What can hang from each mark:
j880: j56 j647 j908
j632: j88
j56: j664
j401: j56 j647
j480: j56
j908: j279 j480 j632
j88: j279 j632
j664: j56 j647
j647: j401

Each row was made from one small tree. Brackets hold a mark, then the marks that hang from it, in the order of their numbers. Every link used is in the known rows. Write each row's tree.
Known rows:
(j647 (j401 (j56 j664))): [6 -5 -5 3 0 5 -4 1 4 0 4 6 -4 -9 8 -5 -5 10 -15 7]
(j908 j480): [4 1 2 3 2 3 1 -4 -1 4 -7 -1 -6 6 -6 0 -1 2 5 -5]
(j908 j279 (j480 (j56 j664)) (j632 j88)): [1 -1 3 9 12 13 -1 -17 0 0 3 2 1 7 19 1 4 13 6 -13]
(j880 j56 j647 (j908 j279 j480 j632)): [7 9 12 4 -1 9 -3 -24 -8 -10 1 -4 -37 2 13 5 12 15 4 -9]
(j908 j279): [0 2 -2 0 4 7 -1 -7 1 2 0 -7 -3 1 -3 -2 3 1 6 -3]
(j908 j279 j480 j632): [3 0 1 5 11 16 0 -19 -1 7 -5 -8 -5 10 -2 -8 6 9 7 -12]
(j88 j279 j632): [-2 -2 -1 0 0 16 -1 4 -24 1 13 -9 -37 -5 0 8 2 0 5 2]
(j401 (j56 (j664 j647))): [-2 3 2 -3 1 7 -5 11 4 0 -7 8 -10 -8 4 -2 -3 10 -12 7]
(j908 j279 (j480 j56) (j632 j88)): [6 0 5 6 11 14 1 -17 -4 7 -1 -5 -7 10 18 2 7 8 14 -16]
(j480 j56): [-6 0 1 2 -2 -1 -1 8 2 1 3 2 -1 1 7 5 0 -3 1 2]
(j908 j279 (j480 (j56 (j664 (j647 j401)))) (j632 j88)): [12 -1 2 8 10 22 0 -18 3 9 -10 10 -3 1 23 0 0 19 3 -11]
(j401 j56 j647): [3 2 1 -5 0 6 -8 13 -9 7 0 -7 -22 -4 8 -5 3 2 -4 3]
(j880 (j56 j664) (j647 j401) (j908 j632)): [8 1 7 6 -7 2 -4 -18 -3 -19 11 14 -19 -12 27 5 3 19 -18 3]
(j56 j664): [-5 0 -2 2 1 -1 -1 0 5 -8 3 7 10 -3 1 -1 -3 4 -9 3]
(j908 j279 (j480 (j56 j664)) j632): [-8 -1 0 10 10 14 -2 -11 5 0 2 0 2 7 5 -4 2 10 -2 -7]
(j880 j647): [-1 4 4 -3 -3 0 -1 -2 2 -9 0 0 -7 -3 7 4 4 2 2 3]
(j664 j56 (j647 j401)): [14 1 0 -2 -3 14 2 4 8 14 -21 11 -14 -9 5 2 -8 10 -6 4]
(j88 j279): [1 -2 -1 -1 -1 8 -1 2 -5 2 6 -6 -23 -6 -2 2 0 -2 4 0]
(j647 j401): [9 -4 -4 3 -2 4 1 -5 1 5 -1 3 1 -4 4 -2 -3 3 -2 1]
(j880 j56 j647): [0 7 11 -3 -7 0 -2 -1 2 -15 1 2 -20 -5 12 4 7 5 0 2]

Which tree is each row?
[-3 1 -1 -4 1 5 -9 13 -3 -1 3 0 -13 -7 9 -6 0 6 -13 7]	(j401 (j56 j664) j647)
[13 -1 0 -2 -3 11 -3 5 0 12 -11 4 -18 -9 6 -2 -3 9 -6 4]	(j664 (j647 (j401 j56)))
[12 0 4 4 12 15 2 -25 -6 6 -5 -6 -7 9 11 -2 7 11 14 -18]	(j908 j279 j480 (j632 j88))
[12 0 3 7 -1 7 -4 -16 -5 -7 4 8 -25 -6 19 1 1 21 -15 2]	(j880 (j647 (j401 (j56 j664))) (j908 j480 j632))
[9 0 -1 3 1 11 -7 -20 -4 -8 10 1 -23 -10 22 -2 5 20 -13 4]	(j880 (j647 (j401 (j56 j664))) (j908 j279 j632))
[9 -5 3 0 5 14 0 -12 -13 2 9 -4 -23 -4 18 2 5 6 8 -9]	(j908 (j632 (j88 j279)))
[8 0 0 11 4 16 -2 -17 -1 8 -5 11 -13 -2 13 3 -2 17 -7 -4]	(j880 (j908 j279 (j480 (j56 (j664 (j647 j401)))) j632))
[19 2 6 8 1 10 0 -29 -10 1 3 0 -26 1 31 12 7 14 11 -10]	(j880 (j647 j401) (j908 j279 (j480 j56) (j632 j88)))
[4 0 7 5 7 19 -1 -4 -5 4 -2 9 -25 -3 21 7 0 13 4 -9]	(j908 (j480 (j56 (j664 j647))) (j632 (j88 j279)))
[18 5 1 3 -3 9 -4 -16 -7 3 -2 -6 -40 -4 7 5 4 12 3 0]	(j880 (j647 (j401 j56)) (j908 j279 j480))
[10 3 7 0 -9 4 -2 -7 3 -11 -1 4 -19 -9 15 3 4 8 -3 3]	(j880 j56 (j647 j401))
[17 2 10 5 -6 1 -3 -24 -8 -20 11 15 -19 -12 40 9 5 22 -11 -3]	(j880 (j56 j664) (j647 j401) (j908 (j632 j88)))
[25 0 8 3 -1 7 -2 -23 -15 0 1 2 -35 -3 30 8 5 19 1 -6]	(j880 (j647 (j401 j56)) (j908 j480 (j632 j88)))
[12 8 10 2 2 10 -4 -20 -8 -8 1 10 -22 -7 27 7 6 22 -3 -9]	(j880 (j56 (j664 j647)) (j908 j279 (j632 j88)))
[15 4 5 9 1 17 -3 -23 -4 2 -8 11 -25 -4 12 0 1 24 -9 -7]	(j880 (j56 (j664 (j647 j401))) (j908 j279 j480 j632))
[5 -1 -1 0 -4 5 -5 -1 6 -9 3 6 -10 -12 14 -2 -1 12 -13 10]	(j880 (j647 (j401 (j56 j664))))
[-1 6 7 -1 -4 4 -4 5 6 -8 -8 13 -9 -8 6 1 -1 11 -10 3]	(j880 (j56 (j664 j647)))
[2 0 5 9 1 0 0 -8 -9 4 4 3 -15 7 12 8 2 5 -2 -6]	(j880 (j908 (j480 j56) j632))
[3 8 7 1 -8 -2 -4 1 -3 -9 -2 16 -20 -10 10 9 -2 12 -13 4]	(j880 (j56 (j664 j647)) j908)
[4 10 6 1 -4 4 -5 -6 -3 -7 -3 8 -22 -9 7 6 2 14 -6 1]	(j880 (j56 (j664 j647)) (j908 j279))
[9 6 10 5 3 7 -1 -23 -10 -4 4 -3 -27 5 28 13 11 11 14 -11]	(j880 j647 (j908 j279 (j480 j56) (j632 j88)))
[20 -1 6 6 0 6 -3 -23 -10 -8 5 9 -27 -6 32 6 2 23 -8 -3]	(j880 (j647 (j401 (j56 j664))) (j908 j480 (j632 j88)))
[8 9 4 2 -1 3 -1 -18 -6 -5 -3 -5 -27 1 1 9 6 7 10 -4]	(j880 j647 (j908 j279 j480))
[17 9 15 3 0 8 -1 -30 -14 -10 2 -2 -39 2 27 10 13 18 12 -14]	(j880 j56 j647 (j908 j279 j480 (j632 j88)))
